Each row was made from one small tree. The marks that hang from a mark follow it in brackets, in alphabetical order. Every link used is in the known rows. Write each row's tree.
Known rows
tapel{bifak nirevep{febi}}: [-0.60 -0.77 -1.28  0.09 -1.26 -0.49 -1.62 -2.72 -3.35 -1.23 -1.17 -2.52
 -1.83  2.03 -2.08  2.46  1.10]
minutad{nirevep}: [-0.59  0.08  1.13  2.15 -0.79 -2.49  1.09 -3.79 -0.98 -1.09 -1.10 -3.25
 -0.71 -1.36  1.13 -1.51  0.15]
nirevep{febi minutad{tegom} tapel{bifak}}: [-0.08 -1.74 -0.26 -3.45 -1.52 -0.70 -0.80 -0.52 -3.84  0.44  0.66  2.46
 -3.93  1.38 -5.38 -1.52 -1.34]
nirevep{minutad{febi{tapel{bifak}} tegom{lenot}}}: [-0.29  0.19 -0.18  0.99  1.29  1.56  0.76  3.00  1.34  1.07  1.32  2.69
  2.17 -0.34  2.60 -0.09  0.23]
nirevep{minutad}: [ 0.32 -0.01  3.03 -0.87 -1.11  0.67 -1.92 -1.60 -1.56  0.33 -0.16 -3.07
 -3.65 -0.30  1.12 -3.54 -2.21]
febi{tapel{bifak nirevep{minutad{tegom{lenot}}}}}: [-0.56 -2.09 -0.59 -0.74  1.85  1.07 -2.15  1.58 -0.12  0.46 -1.36 -0.44
  2.24  1.67  1.21  0.48  1.09]
minutad{nirevep{febi tapel} tegom{lenot}}: [-1.32 -2.05 -2.41  0.38 -0.60 -3.89  2.33 -3.68  0.75  0.13 -0.62  2.82
  0.38 -1.57 -4.61 -1.94  1.04]
nirevep{minutad{febi} tapel{bifak}}: [ 0.09  1.01  0.29 -3.18 -1.14  1.58  0.73  2.57 -1.44  0.03  2.40 -0.42
 -3.74  0.73 -2.58 -0.10 -2.35]
nirevep{febi{minutad{tegom{lenot}}} tapel{bifak}}: [ 1.89 -0.99 -2.80 -1.64  0.58  0.42  0.18  1.16 -0.23  0.21  0.62  2.48
  0.03  1.57 -1.49  0.75  0.47]
nirevep{febi minutad}: [-0.02 -0.65  1.96 -1.97 -1.93 -0.47 -2.59 -2.55 -2.91  0.00 -0.29 -1.10
 -4.08 -0.27 -1.98 -3.62 -2.46]
minutad{febi}: [ 0.45  3.14  1.57  2.98 -0.92  0.29  2.00 -1.63  0.05 -0.12  1.91 -1.40
 -1.21 -2.04  2.94  0.02 -0.20]
febi{minutad nirevep tapel{bifak}}: [ 0.93  0.59  0.79 -0.56  1.87  1.76 -3.16  6.03 -1.38 -1.96 -1.61 -3.44
  2.01  1.20  5.71  0.86 -0.57]
tapel{bifak nirevep{febi minutad}}: [-1.35 -1.98 -0.32 -2.36 -1.49  0.04 -3.28 -1.55 -3.78 -0.78 -1.23 -2.18
 -2.70  2.30 -4.19  1.53 -0.72]
tapel{nirevep}: [-0.30 -0.07  1.47  1.09 -0.67 -0.36 -1.17 -3.83 -1.04 -0.32 -1.10 -4.14
 -1.54 -0.28  0.57  0.35  0.50]
tegom{lenot minutad}: [ 0.59  2.15  0.76  1.01 -0.56  1.91 -0.71 -0.46  4.65  0.40 -1.30 -1.40
 -0.61  0.36  2.67 -1.40 -0.06]
nirevep{minutad{febi tegom{lenot}} tapel{bifak}}: [-0.51 -0.10 -1.41 -1.46 -0.19  1.50  1.90  2.59  1.20  1.18  2.36  2.81
 -1.32  0.23 -2.58  0.14 -0.62]
nirevep{minutad{tegom}}: [-0.12 -0.53  3.42  1.03 -0.89 -0.07 -0.92 -2.34 -1.40  1.05  0.16 -0.42
 -2.44 -0.97  0.98 -2.83 -0.76]
tegom{lenot minutad{nirevep{tapel}}}: [-0.62  0.75 -0.54 -1.14 -0.57 -0.54  0.95 -0.13  4.68 -0.34 -1.76 -0.57
 -0.10 -0.16 -2.16 -0.90 -0.48]

Write each row's tree
[-0.46 -0.04  0.29 -1.34 -0.37  0.59  1.80  0.73  2.04  1.82  2.40  2.89
 -1.52 -1.77 -2.65 -1.69 -1.48]
nirevep{minutad{febi tegom{lenot}} tapel}
[ 0.11 -1.66 -2.46  0.96  0.67  0.21 -1.34 -0.78 -0.23 -0.30 -1.08  0.29
  1.97  1.95 -0.78  4.32  2.06]
tapel{bifak nirevep{febi{minutad{tegom{lenot}}}}}
[-0.88  1.51  1.78  0.90 -2.17 -2.23 -0.21 -2.92  0.59 -1.38 -2.13 -0.42
 -0.71 -0.57 -2.21  0.52 -0.50]
tegom{minutad{nirevep{febi}}}
[-0.54 -2.00  1.10 -0.61  1.66  0.13 -2.15 -0.02  0.89  1.14 -1.39 -0.48
  2.15 -0.30  1.00 -1.43  0.24]
febi{tapel{nirevep{minutad{tegom{lenot}}}}}
[-0.39 -1.67  1.37 -0.54  1.08  0.49 -2.15  1.03 -2.33  0.15 -1.23 -0.92
  1.26  1.41  1.12  1.15  0.63]
febi{tapel{bifak nirevep{minutad{tegom}}}}
[ 1.43 -0.03 -0.19 -1.10  0.61 -0.61  0.84  1.11 -0.83 -1.51 -0.27 -2.49
  0.08  0.66  0.26  1.53 -0.74]
febi{minutad{nirevep{tapel{bifak}}}}
[-0.70  0.50 -1.94  3.34  1.86  0.72  2.00  1.46  2.19  0.57  0.76  2.20
  4.80 -0.38  2.72  3.63  3.04]
minutad{febi{tapel{bifak nirevep}} tegom{lenot}}
[ 0.09  1.88  1.48  1.58  0.57 -0.12  0.67  0.03  0.05 -0.38  0.66 -1.38
  1.97 -1.81  2.44  1.74  0.45]
minutad{febi{tapel{nirevep}}}
[-0.82  2.67 -1.24  1.61  0.87  0.60  2.02  3.46  5.01 -1.00 -0.80  1.21
  4.54  0.15  1.95  2.84  1.01]
tegom{lenot minutad{febi{tapel{bifak}} nirevep}}
[ 0.41  1.75 -0.06  4.04  1.58  0.14  2.78  0.71  2.92  1.14  1.53  2.99
  3.94 -2.40  4.97 -0.48  1.89]
minutad{febi{tapel} tegom{lenot}}
[-0.36 -2.32 -0.62 -3.43 -0.99 -0.88 -0.84 -1.39 -0.29  1.43  0.36  2.83
 -2.96 -0.47 -5.41 -4.01 -1.73]
nirevep{febi minutad{tegom{lenot}} tapel}
[ 2.04 -0.51 -1.73  0.95  2.29  0.42 -0.94  2.03 -0.20 -0.16 -0.47  2.25
  3.67  1.17  3.71  0.72  1.32]
nirevep{febi{minutad{tegom{lenot}} tapel{bifak}}}
[ 2.36  0.21  0.41 -2.87 -0.55 -0.41 -0.83 -0.56 -1.70 -0.51  0.58 -0.49
 -2.33 -0.18 -1.78 -1.26 -1.89]
nirevep{febi{minutad} tapel}
[ 1.11  2.83  0.38  2.04  0.86  1.12  1.54  2.25 -0.76 -0.83  1.51 -0.73
  1.35 -0.27  4.91  1.02  0.51]
minutad{febi{tapel{bifak}}}
[-1.49  0.14 -3.23  2.30  0.12 -1.82  5.19  0.12  2.22 -0.09  1.38  3.13
  2.18 -1.14 -2.08  2.38  1.95]
minutad{febi nirevep{tapel{bifak}} tegom{lenot}}
